Each row was made from one walk, in order. Every step used is in the known rows, and no mark comes twice. Write each row's walk.
Known rows
f b p j g: .01  -.21  -.26  -.22  .15  -.03  -.16  -.04  .23  .18  -.02  .11  .13  -.08  -.07  -.22  .10  .07  -.01  .08  -.03  .00  -.18
p z: -.04  -.03  -.09  .00  .09  .18  .13  .23  -.05  -.10  -.13  .10  .06  .13  .03  -.04  -.15  -.17  -.02  .12  -.10  -.08  -.06
g e f b: .16  .01  .05  -.25  .15  .06  -.27  -.02  .14  .15  .23  .04  -.11  -.19  -.17  -.05  -.09  .25  -.04  -.07  -.19  -.34  -.12
f e g j p z: -.08  .17  -.14  .05  .15  .26  .17  -.07  .03  -.09  -.31  .02  .14  -.05  .31  -.04  -.13  -.20  .00  .34  .11  .01  -.03
z e f b: .25  .04  .02  -.16  .01  .05  -.11  -.09  .04  -.10  .22  -.07  -.17  -.09  -.16  -.07  -.07  .22  .05  -.03  -.17  -.38  -.16
f b: .11  .09  .00  -.20  .12  -.01  -.10  -.05  .03  .15  .18  .02  -.17  -.14  -.06  -.03  -.09  .26  .01  -.01  -.11  -.16  -.06
g j: -.14  -.02  -.13  -.02  .17  .04  .00  -.33  .27  .00  -.06  .11  .11  -.08  .06  -.15  -.08  .16  .05  .23  .06  .10  .08
f e g: -.14  -.01  .01  .06  -.25  .03  .07  -.09  .01  -.05  -.23  -.04  -.15  -.26  .25  -.01  -.04  -.10  -.02  .40  .08  .09  -.12
b f e g j: -.29  -.02  -.11  .00  -.02  .02  .06  -.39  .24  -.02  -.24  .10  .03  -.21  .28  -.19  -.14  .03  .09  .57  .07  .18  .06
j g: -.10  -.16  -.15  -.24  .17  .12  -.18  -.02  .12  .01  -.03  -.04  .07  .01  -.05  -.17  .03  -.14  -.09  .18  .07  .07  -.02
j g e f b p z: -.05  -.17  -.16  -.05  .23  .11  .03  .37  .11  .04  -.06  .11  .04  -.08  -.13  -.04  -.23  -.03  .01  .11  -.28  -.33  -.20
z p j g e f b: .25  -.01  -.07  -.43  .18  .06  -.36  -.05  .21  .24  .20  .10  -.06  -.14  -.07  -.10  -.10  .22  .00  -.06  -.21  -.28  -.16
e f b: .22  .09  .04  -.20  .02  .05  -.22  -.06  .08  .06  .24  -.06  -.11  -.08  -.17  -.04  -.09  .29  .03  -.16  -.16  -.40  -.12
g j p b f e: -.16  .25  -.07  .00  -.09  .08  .23  -.22  -.25  -.06  -.37  -.08  .28  -.06  .36  -.02  .02  -.18  .16  .31  .11  .05  .14
g j p b f: -.11  .25  .04  -.08  .06  -.21  .14  -.13  -.05  .08  -.19  -.04  .37  -.01  .30  -.07  -.10  -.14  .07  .28  .01  .02  .36
e f b p j g: .06  -.21  -.24  -.22  .11  -.01  -.23  -.05  .24  .13  .00  .07  .16  -.07  -.13  -.20  .08  .08  .00  .00  -.04  -.12  -.21
z p j g: .11  -.13  -.27  -.39  .11  .06  -.23  -.09  .21  .16  -.06  .10  .15  .09  .12  -.20  .06  -.10  .01  .06  .02  .17  -.08
j p b: .06  .31  .14  -.09  .08  -.15  .14  -.02  -.10  -.01  -.20  -.19  .33  -.26  .20  .13  .01  -.10  -.08  .10  .16  -.05  .27
f b p: .02  -.06  -.05  .09  .06  -.21  .09  .19  .06  .17  .07  -.01  -.10  -.24  -.11  .13  -.12  .30  .15  -.07  -.22  -.27  -.16
z e g j: -.17  -.11  -.10  .03  .05  -.05  .09  -.36  .38  -.12  -.11  .09  -.05  -.24  .19  -.19  -.14  .06  .01  .62  .04  .18  .03
g e f b p: .06  -.12  -.02  .06  .08  -.17  -.04  .21  .12  .17  .11  .01  -.05  -.28  -.20  .11  -.13  .30  .11  -.12  -.27  -.40  -.20
j g e f b p: .02  -.17  -.06  -.02  .14  -.13  -.10  .20  .17  .16  .09  -.01  -.04  -.29  -.22  .05  -.11  .24  .08  -.07  -.24  -.39  -.20

Which walk is each row?
-.24  -.03  -.11  .01  .00  .06  .03  -.39  .27  -.04  -.23  .09  .01  -.27  .23  -.14  -.12  .10  .04  .52  .12  .17  .00 -> f e g j
-.02  -.24  -.27  -.15  .13  -.03  -.13  -.03  .22  .13  -.07  .10  .20  -.05  -.06  -.20  .12  -.02  -.01  .08  .02  .06  -.16 -> b p j g
.07  -.11  .09  -.07  .04  .09  -.26  .03  .13  .03  .07  .04  .09  -.08  -.18  -.04  -.02  -.02  -.06  -.09  -.12  -.27  -.09 -> g e f
-.16  .14  .07  .02  -.24  -.07  .14  -.12  -.07  .00  -.32  -.10  .02  -.26  .40  -.01  -.05  -.22  .02  .50  .09  .08  .06 -> j p b f e g
.02  -.17  -.23  -.26  .14  .09  -.22  -.14  .20  .10  -.04  .12  .18  .04  -.01  -.28  .14  -.09  -.08  .11  .09  .14  -.11 -> p j g
.09  -.12  -.16  .12  -.08  -.20  .08  .01  .15  .16  -.06  .19  .19  -.06  .00  -.04  .13  .15  .12  -.13  -.08  .00  -.20 -> b p j
.17  -.08  -.17  .01  -.02  -.21  .03  -.02  .16  .25  .03  .20  .09  -.11  -.02  -.04  .08  .29  .12  -.14  -.12  -.09  -.23 -> f b p j
-.16  .22  .05  -.08  .02  -.25  .14  -.15  .02  .08  -.21  -.06  .32  -.08  .36  -.09  -.12  -.16  .04  .41  .02  .06  .35 -> e g j p b f
-.19  .04  .07  .00  -.28  -.09  .14  -.07  -.07  -.03  -.29  -.05  -.02  -.23  .33  -.04  -.11  -.16  .02  .52  .02  .08  .03 -> p b f e g
.03  -.06  -.12  .06  .07  .07  .13  .36  .01  -.03  -.05  .06  .02  -.01  -.10  .04  -.23  .06  .09  -.01  -.28  -.38  -.19 -> e f b p z
.03  -.19  -.12  .19  .01  .01  .40  .24  -.06  -.34  -.13  .03  -.05  .00  .02  -.02  -.10  -.22  .08  .32  -.17  -.08  -.15 -> b p z e
.23  -.12  -.16  .03  -.08  -.20  .05  -.05  .16  .10  .04  .16  .09  -.10  -.07  -.09  .10  .25  .14  -.13  -.16  -.20  -.28 -> z e f b p j
-.16  -.25  -.07  -.27  .40  .10  -.22  .09  .22  .21  -.02  .18  .05  -.21  -.06  -.16  .01  -.20  -.22  .31  -.01  .15  -.03 -> j g e
-.10  .19  .04  -.04  .00  -.25  .20  -.17  .00  -.01  -.20  -.07  .27  -.09  .36  -.11  -.11  -.22  .05  .50  .01  .07  .33 -> z e g j p b f
.02  .28  -.08  .05  .22  .06  -.01  -.37  .16  .06  -.09  -.08  .19  -.16  .26  .00  .04  .02  .01  .10  .25  .08  .13 -> g j p
-.16  -.15  -.15  .03  .11  -.06  .17  -.22  .38  -.10  -.10  .12  -.09  -.31  .14  -.18  -.25  .12  .04  .63  -.07  .04  -.04 -> f b p z e g j
.24  .12  -.05  -.15  .11  .11  -.07  -.17  .11  -.10  .13  -.05  -.06  -.11  -.04  -.09  -.12  .19  .06  .08  -.12  -.37  -.11 -> g j p z e f b
-.08  -.29  -.14  -.29  .40  .01  -.23  .07  .30  .35  .03  .30  .08  -.29  -.07  -.19  .05  -.03  -.16  .24  -.08  .10  -.13 -> f b p j g e
